What can hang from each mark:
J807: J424
J424: J807 J871
J352: J424
J128: J927
J180: J128 J953
J456: J807 J927
J927: J352 J456 J830 J953
J953: J180

Every row comes from one small tree of marks. The marks that hang from a mark follow it in brackets, in the order of their numbers. Every link used is in the known rows. Which tree was each row made from?
In the rows, zero is written as 128.
Known rows:
J927(J456 J830 J953): [136 103 147 145 127 136 153 162 139 123 136 116 146 128 132 101 144  76
 119  55]
J180(J128(J927(J830)) J953): [ 92  95 139 139 138 166 115 143 135 154 164 137  90 123 147 119 115 110
 188 112]
J927(J352(J424) J456): [126 104 155 149 132 145 143 149 146 128 133 119 130 125 134 128 141 115
 133  59]
J180(J128(J927(J456(J807(J424)) J830)) J953): [ 91  92 141 148 139 167 136 184 130 144 169 134  82 122 149 120 120 104
 190  99]
J180(J128(J927(J352(J424) J456(J807))) J953): [ 85  83 157 152 138 175 121 172 139 151 168 137  89 124 151 124 126 123
 193  70]
J424(J807): [147 124 132 135 121 134 115 178 117 118 122 131 108 136 132 132 126 114
 129 129]
J927(J953): [116 113 136 134 121 130 137 141 131 127 134 131 139 131 131 113 134 117
 119  78]
J953(J180(J128(J927(J352 J456(J807) J830)))): [129  91 141 140 150 149 135 187 137 184 131 133  90 113 158 121 131 101
 168 110]
J128(J927): [118 106 125 129 134 118 139 149 124 126 115 129 125 147 129 133 122 130
 143 133]
J456(J807(J424(J871)) J927(J352 J953)): [ 90  93 145 135 135 138 141 228 100 116 131 145  83 150 138 140 141  93
 127  67]
J927(J352(J424(J871)) J456(J807) J830 J953): [134  77 172 154 142 148 140 209 125 121 138 120 109 139 140 116 163  64
 121  17]
J180(J128(J927(J352 J830)) J953): [ 75  83 140 144 140 170 117 148 139 152 164 140  85 123 150 122 120  96
 189  73]
J953(J180(J128)): [143 121 135 131 139 150 120 135 137 192 137 135  94  99 156 120 119 132
 159 146]
J180(J128): [128 123 138 136 129 152 120 126 129 146 150 135 125 106 145 130 120 137
 159 127]
J456(J807 J927(J352(J424) J830 J953)): [103  88 155 128 153 145 127 235 139 124 128 135 137 149 131 130 152  83
 119  88]
J456(J927(J953)): [114 114 142 125 128 136 130 164 130 132 126 135 139 141 130 122 129 116
 125 113]
J456(J807(J424) J927(J352 J830 J953(J180))): [ 89  88 135 128 153 139 151 252 132 144 125 141  96 137 142 125 143  68
 124  85]
J953(J180): [143 125 127 124 137 131 127 137 136 177 119 130  96 116 142 118 126 125
 135 147]
J953(J180(J128(J927))): [137 107 133 132 143 144 128 149 133 190 129 136  91 111 156 122 115 133
 169 149]
J128(J927(J352)): [ 97  91 126 136 135 123 143 154 128 123 116 133 118 147 132 135 128 112
 145  83]

Write each row's tree:
[ 71  88 141 145 132 169 116 139 135 153 164 143  83 123 150 123 116 117
 192  70] | J180(J128(J927(J352)) J953)
[113  96 140 141 130 145 135 152 128 144 145 137 130 124 148 124 119 132
 165  98] | J180(J128(J927(J953)))
[120  78 155 155 138 160 151 174 151 173 143 125 110 105 158  98 145  57
 146   9] | J927(J352 J456 J830 J953(J180(J128)))
[126  93 134 135 150 148 131 159 139 188 128 135  88 111 158 122 122 105
 168 120] | J953(J180(J128(J927(J352 J830))))
[112  69 142 147 140 130 162 187 142 151 116 124 112 139 144 108 140  68
 141  38] | J128(J927(J352 J456 J830 J953(J180)))
[115  88 153 149 141 153 136 181 133 140 144 133 123 123 149 136 129 129
 173  91] | J180(J128(J927(J352(J424) J456(J807))))
[103  89 144 125 152 141 129 234 135 152 120 140 113 141 140 120 150  68
 124  85] | J456(J807 J927(J352 J830 J953(J180)))
[120  94 148 149 126 147 144 155 130 143 146 132 132 122 149 119 121 127
 168  82] | J180(J128(J927(J456 J953)))
[110  67 143 146 146 130 159 218 136 148 116 127 111 144 143 111 148  67
 140  42] | J128(J927(J352 J456(J807) J830 J953(J180)))
[115  88 131 132 138 120 148 172 131 123 120 127 136 150 131 117 132  94
 133  95] | J128(J927(J830 J953))
[122  93 156 133 138 151 124 207 141 159 118 138 106 138 144 123 132 102
 130  92] | J456(J927(J352(J424(J807)) J953(J180)))
[139 122 141 143 127 131 149 181 103 116 135 124  92 132 134 132 138 117
 133 106] | J927(J456(J807(J424(J871))))
[181 119 158 137 130 143 101 170 103 127 125 126  78 141 138 141 128 132
 132 148] | J352(J424(J807 J871))
[140 101 154 152 129 150 151 201 113 166 147 133  76 111 159 110 136 108
 149  70] | J927(J456(J807(J424(J871))) J953(J180(J128)))
[110  67 153 148 147 132 157 219 139 120 124 123 135 152 135 120 150  82
 135  47] | J128(J927(J352(J424) J456(J807) J830 J953))
[126  66 159 152 140 136 153 183 127 125 123 120 110 152 140 120 143  80
 139  39] | J128(J927(J352(J424(J871)) J456 J830 J953))
[122  79 160 158 129 158 138 191 134 139 144 133 120 126 153 126 126 116
 169  55] | J180(J128(J927(J352(J424(J807)) J456 J953)))
[117  77 156 154 144 157 147 212 145 167 144 129 109 110 156 102 155  56
 145  14] | J927(J352 J456(J807) J830 J953(J180(J128)))
[131  95 143 136 149 150 128 158 142 191 130 136  90 111 158 126 119 132
 169 129] | J953(J180(J128(J927(J352(J424)))))
[144  93 150 138 147 153 120 152 125 193 130 136  64 115 163 130 121 129
 172 128] | J953(J180(J128(J927(J352(J424(J871))))))
[132 101 148 143 134 134 148 200 133 118 136 119 145 134 131 105 154  75
 117  62] | J927(J456(J807) J830 J953)
[123 102 156 147 139 143 139 187 138 123 134 123 128 130 132 132 151 114
 131  65] | J927(J352(J424) J456(J807))
[143 101 140 136 149 146 133 184 133 185 130 131  94 113 156 119 127 112
 168 142] | J953(J180(J128(J927(J456(J807) J830))))
[133  95 147 148 142 150 160 221 135 162 148 126 105 108 155 102 141  79
 142  75] | J927(J456(J807(J424)) J830 J953(J180(J128)))
